Every row comes from one small tree of marks. Brackets hold a mark, then the marks that hang from it, in alphabetical order. Every link used is in the known rows. Which tree was each row made from?
Known rows:
(B (R L)): [ 2.444 -0.272 -2.580 -0.355  0.803 -1.121 -1.001 -1.267  0.755  0.366
  1.324 -0.418  0.502  1.131 -0.419  0.765 -2.155  0.625  2.058 -0.470
  1.830  1.088]
(L (B J) S): [-2.243 -0.287 -0.494 -0.762  0.230  0.317  0.747  1.282 -1.556  0.173
  0.123 -0.027  1.382  1.110  1.252 -1.586 -1.531 -0.828 -1.310  0.692
 -1.755  3.511]
(R N): [ 2.089 -0.527 -0.192 -1.839  1.591 -0.815 -0.401 -1.018 -2.003  1.282
 -0.367  0.277 -0.097 -0.489 -0.300  2.590 -1.181 -0.182 -0.948  1.314
 -0.098 -0.579]
(R (B J) (L S) N): [ 1.185 -1.604  3.489  0.474 -0.723 -1.339  0.484 -0.737 -2.516  1.721
 -1.372 -0.470  3.628 -0.415 -2.678  1.562  1.501  0.254  3.486 -1.132
  0.947 -3.162]
(L (J N) (R B)): [-2.746  1.929  2.390  3.660 -0.581  3.215  1.063 -1.343  0.157 -0.865
 -1.100  1.056 -1.745 -3.327  0.127  0.470 -0.215  1.066 -3.779 -1.120
 -4.069  0.029]
(S (B J N (R L))): [ 1.938 -1.504 -2.403 -1.458 -1.085 -1.678 -0.630  0.698  3.340 -0.443
  1.922 -2.399  1.038  2.185 -0.439 -1.792  2.469 -0.103  5.154 -1.287
  4.673 -1.364]
(L B R): [-3.458  2.023 -0.662  0.338  1.957  2.119 -0.772  1.769 -2.379 -1.067
  1.290  1.121 -0.576 -1.194  1.050 -1.478 -3.402  0.937 -3.965  2.109
 -3.262  2.551]
(S (B J N)): [ 0.992 -0.663 -1.491 -1.567 -0.861 -0.516  0.079  1.268  1.954  0.035
  0.793 -2.301  1.929  2.082  0.391 -0.848  1.770 -1.380  2.345  1.054
  2.359  0.426]
(L B J): [-1.501  3.611 -0.904  1.806  0.479  1.636  0.222 -0.040  1.084 -0.561
 -0.568  2.458 -3.385  0.999  2.818  0.594 -2.924 -1.322 -4.709  2.483
 -4.107  3.007]
(B N): [ 0.601 -1.520 -1.186 -1.820  1.064 -1.245 -0.805  1.074 -0.350 -0.047
  0.614 -0.331  0.262  1.672  0.009  0.529 -1.430 -0.764 -1.676  1.762
  2.292  2.038]
(L (B N) R): [-4.411  0.120 -0.364 -0.782  1.877  1.071 -1.398  3.696 -2.051 -1.994
  1.740  1.124 -1.596 -0.616  0.773 -2.833 -1.784  1.005 -4.821  1.784
 -0.520  1.478]
(S (B (J N))): [ 1.456 -0.194 -0.990 -0.165 -2.005  1.536  1.314 -1.392  2.514  0.593
  0.808 -2.750  2.093  0.401  1.627  0.308  1.281 -1.325  2.205 -0.210
 -0.137  0.725]
(R B L N): [ 2.766  0.324  2.498  1.016  0.069 -0.709 -0.610 -1.198 -1.838  1.844
 -1.298  0.641  1.684 -0.841 -2.334  3.802 -0.024  0.133  1.860  1.068
  0.757 -3.962]
(R (B J N) L): [ 0.310 -2.101  1.649  0.504 -0.941 -1.671 -1.263  1.975  0.572  0.420
  0.730 -0.805  2.672  2.640 -2.023  0.810  1.745 -0.153  3.045  0.338
  4.461 -2.849]
(L (S (B J N))): [ 0.333 -1.303 -0.665 -1.581 -1.285 -0.379  1.143  0.760  0.481  0.123
 -0.086 -2.587  3.292  1.154  0.221 -1.991  1.185 -1.318  2.170  0.037
  1.058  2.539]
(J N): [ 0.923 -0.931 -0.937 -0.261 -0.227  0.814  0.047 -1.443  0.393  0.194
  0.419 -0.977  0.391 -0.079  1.106  1.913 -1.847 -0.423 -1.642  0.434
 -0.107  2.138]
(B J N R): [-0.371 -3.941 -2.620 -3.691  0.903 -2.603 -0.699  1.407  0.902 -0.353
  1.588 -1.190 -1.220  2.070 -0.716 -1.758  2.214  0.609  1.557 -1.990
  4.713 -0.244]
(S (B (R N))): [ 3.532  0.414 -1.873 -2.736  0.293  0.002  0.433 -2.315  0.230  1.486
 -1.162 -0.655 -0.733 -2.177 -0.336  1.239  1.700  0.214  2.243 -0.933
 -0.718 -1.164]
(B J N (R L)): [ 0.673 -3.590 -2.200 -2.031  0.368 -2.867 -1.492  1.589  1.789 -0.863
  2.494 -1.351 -0.168  3.131 -1.000 -1.447  1.518  0.778  3.189 -1.751
  6.207 -1.345]

Which tree is each row?
[ 1.121 -1.866 -2.926 -2.938 -0.508 -1.170 -0.063  0.550  2.596 -0.020
  0.978 -2.229  0.115  1.260 -0.014 -2.011  3.311 -0.252  3.519 -1.612
  3.083 -0.351]	(S (B J N R))
[-0.557 -2.316  1.122 -1.057 -0.389 -1.557 -0.295  1.978 -0.119  0.867
 -0.302 -0.785  1.772  1.556 -1.774  0.463  2.410 -0.501  1.506  0.213
  3.155 -1.907]	(R (B J N))
[ 1.849 -0.848  2.634  0.328 -0.314 -1.348 -0.577 -0.068 -1.045  1.842
 -0.355 -0.028  2.315  0.290 -2.558  2.782  2.082  0.445  3.918 -0.017
  2.286 -5.429]	(R (B J) L N)
[ 1.926 -0.588 -2.837 -2.456 -0.118 -0.307  0.002 -0.167  2.020  0.058
  0.002 -1.498 -0.445  0.026  0.168 -0.873  1.342 -0.522  1.444 -0.462
  1.482  1.030]	(S (B N R))
[-5.085 -1.188 -0.426 -1.341  1.385  0.361 -1.229  4.436 -1.357 -2.184
  2.421  0.466 -1.075  0.533  0.687 -3.748  0.330  1.154 -3.004  0.774
  0.980 -0.014]	(L (B J N) R)
[ 2.050  1.971  0.553  1.778  0.435 -0.432 -0.636 -1.903  0.755  0.081
 -0.212  1.608 -1.961  0.608  0.312  2.674 -1.760 -0.241 -1.041  1.223
 -0.550 -1.141]	(R (L J) N)
[-0.838 -1.067  1.218 -0.492  0.198 -0.640 -0.272  0.929 -1.993  0.117
  0.551  0.579  0.896  0.447  0.135 -0.547 -0.431  0.001  0.515  0.300
  0.240 -1.171]	(R (L (B J) S) N)
[ 4.470  0.775 -1.496 -1.039 -0.181 -0.187 -0.357 -2.266  1.066  1.094
  0.017 -0.767  0.130 -1.339 -0.519  1.305  0.871  0.379  3.991 -0.622
  0.901 -2.330]	(S (B (R L N)))
[-1.585  0.608 -0.212 -0.277  0.171  1.543  0.737  1.027 -1.471 -1.088
  0.025 -1.769  2.578 -2.024 -0.166 -3.017 -0.902  0.574 -1.067  0.474
 -1.812  3.752]	(L R (S (B N)))
[-0.772  2.465  1.576  2.085  0.104  0.595  0.247 -0.896 -0.702 -0.788
 -1.237  2.819 -2.451 -0.567  1.703  0.592 -2.249 -0.614 -3.401  0.880
 -3.310  0.562]	(R (L B J S) N)
[ 0.076  0.257  1.038 -0.023  0.640  0.011 -0.266 -0.069 -2.671  0.025
 -0.325  1.301  0.307 -0.753  0.571  0.552 -2.407 -0.124 -1.495  1.289
 -1.377  0.283]	(R (L B S) N)
[ 2.099  1.916 -2.204  1.251 -1.244  0.029 -0.077 -1.096  4.749 -1.143
  0.282 -0.260 -2.421  1.281  1.041 -0.777  0.594 -0.630  1.243 -0.640
  1.057  0.545]	(S (B N (R (L J))))
[-6.082  1.451  0.487  1.417  1.040  1.772  0.204  2.274 -1.416 -2.911
 -0.237  2.186 -3.275 -1.254  1.791 -4.074 -2.028  0.545 -7.136  0.237
 -3.686  4.008]	(L (B N) J R S)
[-1.725  2.708  3.127  2.189  1.221  1.476  0.367 -0.677 -2.108  0.335
 -2.195  2.223 -2.246 -3.657 -1.485  1.417  0.774  1.514 -2.785 -0.211
 -3.924 -2.534]	(L J (R B N))
[ 2.716 -0.763 -1.812 -3.112  0.150 -0.666  0.508 -1.449  0.884  1.428
 -0.214 -1.496 -0.133 -1.090 -0.591  0.230  3.521  0.384  4.326 -1.904
  0.855 -2.468]	(S (B J (R N)))
[ 1.885  2.487  3.177  2.974 -0.382  0.135 -0.047 -1.785  0.204  0.995
 -2.141  2.099 -1.194 -0.733 -0.983  3.870  0.172 -0.290  0.010  0.702
 -1.395 -3.437]	(R B (L J) N)
[-2.772  0.367 -1.200  1.006 -0.820  1.998  1.847 -1.748  1.437 -1.490
 -1.142  1.769 -4.935 -1.879  3.069 -1.687 -0.768 -0.172 -4.789 -3.076
 -4.039  3.410]	(L (B R) (J N) S)
[-2.240  1.686 -1.874  0.568  0.555  0.957  1.308 -0.957  0.395 -0.761
 -1.270  2.268 -3.927 -0.707  2.244 -1.730 -1.777 -0.283 -4.012 -1.294
 -4.371  4.430]	(L (B R) J S)
[ 1.337  3.305  1.726  4.369 -0.843  0.782 -0.002 -1.500  1.537  0.701
 -1.389  1.339  0.328  1.061 -0.395  2.885 -1.752 -0.865  0.014  1.499
 -1.804  0.159]	(R B (L J))
[-0.441 -2.769  2.438  0.480 -1.293 -1.642 -0.083  1.445 -0.743  0.459
 -0.274 -1.128  3.908  1.789 -2.177 -0.477  1.218 -0.133  2.841 -0.561
  3.141 -1.100]	(R (B J N) (L S))
[-1.832 -1.504  0.355  1.158 -1.754  0.617  0.643  0.311  0.355 -1.043
  1.526 -0.636  1.267  1.020  1.821 -1.314 -1.167 -0.367 -0.292 -0.648
  0.025  1.242]	(R (L (B (J N)) S))
[-1.000  0.454  2.910 -0.031  1.779  0.950 -0.165 -0.103 -4.151  1.027
 -1.282  1.055  0.741 -3.862 -2.605  1.576  0.629  1.962 -1.078  0.209
 -2.046 -2.977]	(L (R B N))
[ 2.156  0.889 -0.840  0.377  0.795 -1.149 -0.662 -2.459  1.327 -0.221
 -0.216  1.565 -3.985 -0.159 -0.258  1.611 -0.119  0.805 -0.007 -1.502
  0.273 -1.777]	(B (R (L J) N))
[ 0.103 -2.228  2.518  2.068 -2.382  0.145  1.257 -1.098 -0.185  0.672
 -0.230 -1.466  3.962 -0.144 -1.185  0.804  0.744  0.036  2.766 -1.825
  0.952 -0.689]	(R (B (J N)) (L S))
[-4.274  0.709 -0.594 -0.215  1.674  1.463 -0.559  2.796 -1.810 -1.065
  2.030  0.367  0.074  0.020  0.718 -2.529 -1.355  1.228 -2.193  1.218
 -1.662  1.146]	(L (B J) R)
[ 2.692  3.408  0.933  2.636 -1.298  0.995  1.462 -2.883  0.973  0.364
 -1.917  0.228  0.504 -1.014  0.784  1.360 -1.117 -0.994  0.709  0.689
 -3.366  1.019]	(R (L J (S B)) N)
